Every row comes from one small tree of marks. The marks that hang from a mark follow it in brackets, in alphabetical order. Every link used is in the known rows. Which tree was each row made from?
Known rows
V{D{Z} T{A} W{Q}}: [-17  34  24   7  -1  -5   9   1 -14  78 -55   9  39 -36  -4  -9  52  -4
  28 -32]
A{T{Q V{D{Y}}}}: [-21  35   1 -12 -14  -2  20   0 -30  21 -53 -15   9   2  26 -11  29 -24
  -3 -22]
Q{T{A V{D{Y}}} W}: [ -7  38  13 -28 -17  -3  -1   0 -42  59 -45 -16  46  14   6 -42  30 -12
  -6  -1]
A{T}: [-27  25  22  10  -6   5 -20   0 -20 -19 -28   8   3   1  14  -9  12  -6
  -8 -15]
D{V{T W} Z}: [-20  40  -1 -14   9   7 -15 -31  11  51 -25  27  22 -26 -13 -35  18 -17
  12 -36]
A{T{Q}}: [-20  17   9  19   3   7 -15   2 -24 -24 -36  18   3  -2  20  -1  28 -10
  -5 -15]
T{A Q V}: [-13  17 -27  17   0   6   9   6 -23 -14 -35  -3  32  -8   1   5  15 -17
  -2  -5]
T{Q V}: [-19  10 -18   3   4   8   7  -2 -13 -36 -18   8  14  -4  10   6   9 -25
  -5 -13]
T{V{D W}}: [-30  17   8 -12   3   7   6  -3  -4   9 -42  -7  18   5  15  -3   3   3
   5 -25]
W{Q{T{V}}}: [-45  26  17 -12 -18  -7   8  -3 -23 -25 -11   4  13   0  13  -4  26 -30
  -9 -12]
Q{T{A V{D}} W}: [-18  29  19 -17  -9   1 -10  10 -37  19 -56  -4  36  17  -2 -29  34   2
  -6  -2]
Q{T W}: [-12  15  28 -10   4   9 -39  -4 -24  -6 -10  29  24  15   8 -32  24  -8
 -11  -3]
Y{D{V{W} Z}}: [-34   0  -1 -11  12   9   8 -34  17  45 -12   9  15 -32   9 -29  31 -17
   9 -34]
W{Q{T}}: [-35  12  32  -3 -12  -4  -3  -2 -25  -2   2  10   8  -7  19  -6  35 -16
  -4 -11]
Q{T{A V{D{Z}}} W}: [-20  38  26 -11  -3   1  -7  10 -43  37 -47   6  42   4 -11 -41  40  -9
   0  -7]
A{T{Q V{D W}}}: [-33  30  10   4   4   4  -2   1 -14  -3 -82   5  12  11  24  -2  29  -1
   4 -27]
T{Q{W} V{D}}: [ -8  -5   4  -8  12  10   5  -1 -18 -13 -40   9  25   3   7  -7  31 -12
  -3 -14]
D{V{W} Y Z}: [-19  24   4 -15   9  11   3 -39   2  88  13   0  32 -29   5 -46   6 -26
   5 -27]
Y{D{V{T{A Q{W}}}}}: [  6   4 -32 -11   4   3  -3 -26   2  30 -60  14  34 -25  -8 -24  67 -16
   5 -18]
Q{T{A V} W}: [-15  36   6  -7  -7   3 -27   1 -35  -7 -41  10  48  19  -7 -31  20 -13
 -12   6]
T{Q V{D W}}: [-23   8  -4  -2  12   9  11  -2  -4   4 -51   3  17   0  18   4  19  -2
   7 -25]
W{Q{T{V{D}}}}: [-48  19  30 -21 -21 -10  22   5 -27   1 -27 -10   1  -1  18  -3  40 -14
  -3 -19]

Write each row's tree
[-11  15  23 -13  -3   5  21  -1 -24  77  10 -10  13 -27  14 -26  18 -19
   8 -25] | V{D{Y Z}}
[-51  27  34  -1 -10  -5   9  -8 -15   0 -67  -9  17   0  22   1  32  -7
   5 -28] | A{T{V{D W{Q}}}}
[  6  28 -23  15   0   3  -9   8 -16  12 -48  16  27 -16  -5   1  33  -8
   8 -13] | V{T{A Q}}
[-43  -9  11  -7   7   2  25 -40  16  48  -3   4  19 -47  14 -19  50 -28
  13 -35] | Y{D{V{W{Q}} Z}}
[-37  20  34  -1  -2  -1 -16 -10 -11  10 -15  19  22  -1  25 -10  31  -7
   2 -15] | V{W{Q{T}}}
[-18  40   7 -21  -5  -4  11 -45   5  93  -5  11  36 -44  -1 -38  34 -44
  15 -37] | D{V{T W{Q}} Y Z}
[-36  29  16 -27 -15  -2   5  11 -27   1 -35  -5  -4  12  14 -13  20  -4
  -6 -18] | Q{T{V{D}}}
[  5  45   3 -11 -14  -4  14   7 -26 103 -33 -10  31 -31  -6 -29  32 -15
  18 -26] | V{D{Y Z} T{A}}
[-26  11   2  -1   8   7  27   8 -21  10 -23   5   8 -18   5  -4  29 -21
   7 -26] | T{Q V{D{Z}}}
[ -8  17 -40  -5   4   2   2 -26  15  49 -72   8  27 -26   3 -13  54  -7
  16 -29] | Y{D{V{T{A Q} W}}}
[-22  23   7  -7 -14  -6  34 -12 -17  71 -40 -35  49 -16  17  -7  24 -15
  11 -17] | T{A V{D{Y} W{Q}}}
[-15  23   3   7   6   8 -23  -8 -24 -48 -55  25  31  15   7 -16  27 -27
 -12  -9] | A{T{Q{W} V}}
[-22  19 -14 -25  -6  -1  13 -26  11  37 -20  14   0 -39  -7 -27  43 -31
   9 -39] | Y{D{V{T} Z}}
[-11  38 -18  -6   1   4 -16 -24   5  55 -53   2  36 -17 -15 -24  18   2
   9 -22] | D{V{T{A} W}}
[-28  45  -3  -4 -17  -1  -9  10 -32  -5 -35  -5  27  11   0 -16  12 -11
  -9  -2] | Q{T{A V}}
[  3  52   5  -9  -4  -1   1  -2 -16 116 -50   0  46 -26  -1 -32  28  -7
  24 -29] | V{D{Y Z} T{A} W}
[-24  42   9  -7  -8  -1  25   2 -34  40 -43  -5  13 -12  18 -23  35 -35
   3 -27] | A{T{Q V{D{Y Z}}}}
[ -3  13  -2  -7   1   3   4   9 -12  14 -47  15  -3 -15   9   5  40   0
  11 -29] | V{D T{Q}}
[  9  -4  -3  23  17  14 -20  -1 -25   6 -29  17  49  -8  -1 -12  32  -6
  -2   3] | T{A Q{W}}
[ -4  32 -30   4  10   6 -12 -23   3  50 -61  11  35 -20  -8 -17  33  -2
  12 -22] | D{V{T{A Q} W}}
[-16  16 -13  10   8   7  13   6 -15  25 -68 -11  36  -4  10   3  24   7
  11 -17] | T{A Q V{D W}}
[-22  17  -1  -3 -10   1  21  11 -24  18 -45 -28  22  -5   0   0  13   4
   1 -12] | T{A V{D}}
